What can hang from each mark
z_578: z_90 z_482
z_482: z_90 z_152 z_172
z_90: z_482
z_172: z_482 z_622 z_715
z_715: z_172
z_622: z_172 z_715
z_152: z_172 z_482

Known rows, with every way that one mark hangs from another
[z_172 z_482 [z_622 z_715]]: [  7 -31  30   2 -38 -33 -11  25  14  29  16   4  13  -4   4   6  -9  -7
  15 -52   7]
[z_715 [z_172 [z_482 z_90]]]: [ -8 -45  37  34 -58  36   3  10   8  60 -18 -23 -20   3  32   7 -32 -32
   7 -29  10]
[z_715 [z_172 z_482 z_622]]: [  4 -48  50   0 -36   3  -4  36   7  43 -41   4 -10   4   8  14   2 -24
  10 -49  25]
[z_578 z_90 [z_482 z_152]]: [ 16  33  36 -28 -22  26   7  -1  16  19 -27 -46  -3  22  39  -6 -47 -18
   9 -22 -51]
[z_90 [z_482 z_152 [z_172 z_715]]]: [ 14  12  -7  -4  -1 -17  12  -3   6  -9  15 -34 -14  48  17  24 -24 -10
 -22 -19 -15]
[z_622 z_172 z_715]: [  4 -28   5   2 -26 -71  -9  35  29  19 -10   5  19   8  13  40  -1  -3
   8 -42 -15]
[z_90 [z_482 z_172]]: [  9  10  29 -21  -8   6  10  -1  15   6  -8 -54  -3  19  19  35 -13 -16
 -21 -13   8]
[z_90 [z_482 z_152]]: [ 13  10  23  -9   3   6  12  -9  17  23 -20 -40  -8  29  43   0 -28 -20
 -21  -7 -11]
[z_622 z_172]: [ -6 -21  33  -7 -21 -28  -8  25  22  22 -42 -13  15   6  19  40   1 -10
   2 -36 -11]
[z_578 z_90]: [-26   7  32 -24 -47  24   1   4  24  23 -18 -37  16  -3  22  32 -25 -16
  11 -32 -21]
[z_622 [z_172 [z_482 z_152]] z_715]: [ 16 -16  23  40 -23 -62 -10  21  16  35  11  -8  -5  36  34  -7 -19  -4
   2 -38 -14]
[z_172 [z_482 z_90] z_622]: [ -7 -36  43   5 -47  37  -8  -1   5  35 -24  -7   7 -13  14   5 -30 -15
  11 -37 -24]
[z_152 [z_172 z_715] [z_482 z_90]]: [  6 -53   0  34 -43   7  11  -1 -11   7  -3 -25  -8  25  10  37 -36 -20
  25 -30 -35]
[z_90 z_482]: [  7  -2  24 -21 -15  12   9   0  12  25 -16 -36   3  -1  28  21 -15 -23
 -16 -15   4]
[z_172 z_482 z_622 z_715]: [ -3 -37  24   0 -44  -8 -13  20  -4  20  11   8   9  -5  -8  17  -4 -12
  14 -57   2]
[z_90 [z_482 z_152 z_172]]: [ 15  22  26  -9   9   2  15  -9  17   4 -11 -57 -14  49  35  14 -27 -13
 -26  -6  -8]
[z_90 [z_482 [z_172 z_715]]]: [  8  -1  -5 -15 -17 -13   8   5   4  -8  20 -32  -4  20   2  45 -10 -13
 -15 -26   2]
[z_152 [z_172 z_482 z_622]]: [  2 -46  64   1 -21   6 -11  19   0  -8 -33 -27  -2  16  -4  18  -1 -14
   8 -45  20]
[z_172 z_715]: [-17 -22   4  -4 -38 -16  -4  16  15  17  18 -14  15   3   6  38 -11 -15
   9 -42   4]
[z_578 [z_482 z_90]]: [ 17 -10  30 -15 -34  35   2  -1  12  29 -24 -37   4 -10  30  10 -45 -23
  10 -20 -36]
[z_482 z_90 [z_152 [z_172 z_715]]]: [-10 -39  -3  24 -24   1   2  -4   8 -23 -11 -23 -11  47  15  26 -39 -13
   3 -26 -35]
[z_578 z_90 [z_482 [z_152 [z_172 z_622]]]]: [ 30   0  45 -45  -1  16   0  12   7 -38 -76 -25  -5  36  10  10 -30 -11
  13 -31 -56]
[z_172 [z_482 z_152] z_622 z_715]: [  4 -23  22  11 -26 -13  -8  10  -1  17   7   7  -2  24   7  -4 -16 -10
   8 -51 -12]
[z_578 z_90 z_482]: [ 10  19  38 -40 -39  31   2   7  13  21 -25 -45   8  -8  24  16 -34 -20
  15 -28 -34]
[z_715 [z_172 [z_482 z_90 z_152] z_622]]: [  6 -45  35  22 -34  26   3  10   9  42 -53   9 -23  26  30 -10 -35 -22
   5 -33 -24]
[z_715 z_172]: [-10 -32  32  -4 -32  -4   5  30  26  40 -34 -19  -5  12  21  35  -5 -27
   5 -34  26]

Rows
[-11 -21   8  45 -48  19  -2 -14   0  36  30 -22 -12  23  32 -12 -51 -18
   6 -30 -28] => [z_172 [z_482 z_90 z_152] z_715]
[ 10 -48   4   3 -10 -28  -2  10  24 -30 -39   8   1  42   8  20 -34  -1
   8 -33 -48] => [z_482 z_90 [z_152 [z_172 [z_622 z_715]]]]
[  1 -32   2  47 -42 -12  -9   0  -5  28  -4   2 -12  26  28   0 -36  -9
   3 -35 -51] => [z_622 [z_172 [z_482 z_90 z_152] z_715]]
[  3 -41  12 -10   0 -31  -6  21   8 -41 -34   5   1  47 -10  33  -7  -6
   8 -45 -18] => [z_482 [z_152 [z_172 z_622 z_715]]]
[  7 -36   6  51 -46 -12   7  11  17  55   9  -6 -27  34  43 -16 -48 -23
   5 -27 -10] => [z_622 [z_715 [z_172 [z_482 z_90 z_152]]]]
[  3  28  16 -26 -17  29  15 -16  16  15 -29 -39  -6  23  43   2 -39 -17
 -14  -8 -43] => [z_578 [z_90 [z_482 z_152]]]
[ 12 -50  37   9 -26 -36 -12  28   6 -12  -1  -8   3  18  -7  17  -3  -8
  13 -51  18] => [z_152 [z_172 z_482 [z_622 z_715]]]
[  3 -21  -4  29 -49   6  15  -4  -4  28  21 -31  -4  24  14  40 -41 -13
  22 -29 -45] => [z_152 [z_482 z_90 [z_172 z_715]]]
[ -4 -36  38  32 -49  11  -9   4   4  44 -27 -18   1  -3  30  11 -26 -14
   3 -31 -29] => [z_622 [z_172 [z_482 z_90]]]
[ 28  31  41 -51  -8  15   3   9  14 -17 -50 -30  -1  35  12  12 -35  -4
   9 -33 -65] => [z_578 z_90 [z_482 z_152 [z_172 z_622]]]
[ 13 -27   8  50 -38 -36  -7   5  14  38   1   0  -7  29  40 -10 -42  -5
   3 -29 -47] => [z_622 [z_172 [z_482 z_90 z_152]] z_715]
[  6 -15  -1  -2 -17 -29   2   6  30  -8 -14   3   7  40  11  24 -39   5
   5 -32 -56] => [z_482 z_90 z_152 [z_172 [z_622 z_715]]]
[ 11 -25  22  42 -32 -38   4  27  20  52  17 -13 -25  42  37 -12 -25 -22
   4 -37  23] => [z_622 [z_715 [z_172 [z_482 z_152]]]]
[ -6 -22  10 -26 -23 -27  -6  24  12 -18  -4   3  16  18 -21  57   3  -2
  10 -53 -10] => [z_482 [z_172 z_622 z_715]]
[ 10 -30  15  24 -36 -11  -4   1  14  29   3   9   0  18  25 -18 -45  -5
  10 -37 -43] => [z_172 [z_482 z_90 z_152] [z_622 z_715]]
[ 17  -6  24 -42   4  17   9  -2   6 -41 -75 -18 -10  38  12  17 -22 -11
 -11 -18 -48] => [z_578 [z_90 [z_482 [z_152 [z_172 z_622]]]]]
[-13   4  28  13 -19  20   7 -13  28  12 -13 -50  -6  44  34  18 -48  -8
  -5 -15 -37] => [z_482 z_90 z_152 z_172]
[ -2  16 -12 -30 -37   8  11  -3   2 -16  12 -34  -1  14   1  49 -21 -11
  -9 -25 -30] => [z_578 [z_90 [z_482 [z_172 z_715]]]]
[ 23   5  -2   3 -21   7   5  -4   5  -5   7 -36 -13  40  20  13 -54 -11
   4 -24 -57] => [z_578 [z_482 z_90 z_152 [z_172 z_715]]]
[ -6 -46   4  36 -59  -7 -12   8  -7  30   0   4   1  -2  14  21 -22 -12
   9 -42 -34] => [z_622 [z_172 [z_482 z_90] z_715]]
[ 24  -1  -7 -27   7 -23   7   6   4 -25 -15   0  -7  42  -3  29 -12  -4
 -16 -30 -32] => [z_90 [z_482 z_152 [z_172 z_622 z_715]]]
[ 18 -20  -4   2   5 -17   8   0  -1 -30  -9 -29 -19  50  15  21 -19 -18
 -18 -19  -6] => [z_90 [z_482 [z_152 [z_172 z_715]]]]
[  8 -63  24  19 -41 -11  -9  12   5  -9 -10  -1   0   9  -2  15 -25  -7
  15 -43 -17] => [z_152 [z_172 [z_482 z_90] [z_622 z_715]]]
[ 14 -23  30  -1 -31  20  12   1   4  24 -36 -18   4  17  12  34 -33  -8
  22 -29 -55] => [z_152 [z_482 z_90 [z_172 z_622]]]
[ -8 -44  33  30 -38  -8  -9  13  -9  -5  26 -39  -9  22  -1  23  -9 -20
   9 -44  32] => [z_152 [z_172 z_482 z_715]]
[ -9 -11  41  41 -39  39   1 -18  10  49   2 -43 -11  22  49 -22 -55 -20
   1 -18 -24] => [z_172 [z_482 z_90 z_152]]
[ -1 -35  19  26 -44 -34 -14  25  -5  28  10  -3   3   4   8  25   0 -12
   7 -50  -1] => [z_622 [z_172 z_482 z_715]]
[ -7 -48  10  10 -58  18 -10   5  -6  21   2  14   7 -12  -3  14 -26 -12
  16 -49 -31] => [z_172 [z_482 z_90] z_622 z_715]
[ 15 -67   1   9 -36   1   6   9 -15 -10 -34  10  -1  18  -9  42 -25 -13
  32 -40 -53] => [z_152 [z_172 z_622 z_715] [z_482 z_90]]
[ 12  32  42 -40 -33  26   5   7  15   1 -16 -62   3  12  15  29 -32 -14
  10 -28 -31] => [z_578 z_90 [z_482 z_172]]
[ 30 -50  21   3 -18 -49   6  30   4  -2 -21  -1   6  27  -2  33  -9  -7
  28 -43 -17] => [z_152 [z_172 [z_622 z_715]] z_482]
[-16 -35   9  33 -67  24  -6  -6  -4  37  34 -21  -1  -6  17   9 -37 -20
  11 -38 -14] => [z_172 [z_482 z_90] z_715]
[  9 -29  23  29 -40 -58 -12  29  12  37  14  -6   7   7  20  14  -5  -7
   7 -44   3] => [z_622 [z_172 z_482] z_715]
[  3 -31  45 -14  10 -11  -4  15  18 -28 -61 -16   0  47   7  22  -9  -8
   2 -35 -11] => [z_482 [z_152 [z_172 z_622]]]
[ 18  -4  28 -43   0   1   6   9  12 -10 -38 -20   5  12   0  40  -2  -8
 -16 -25 -10] => [z_90 [z_482 [z_172 z_622]]]
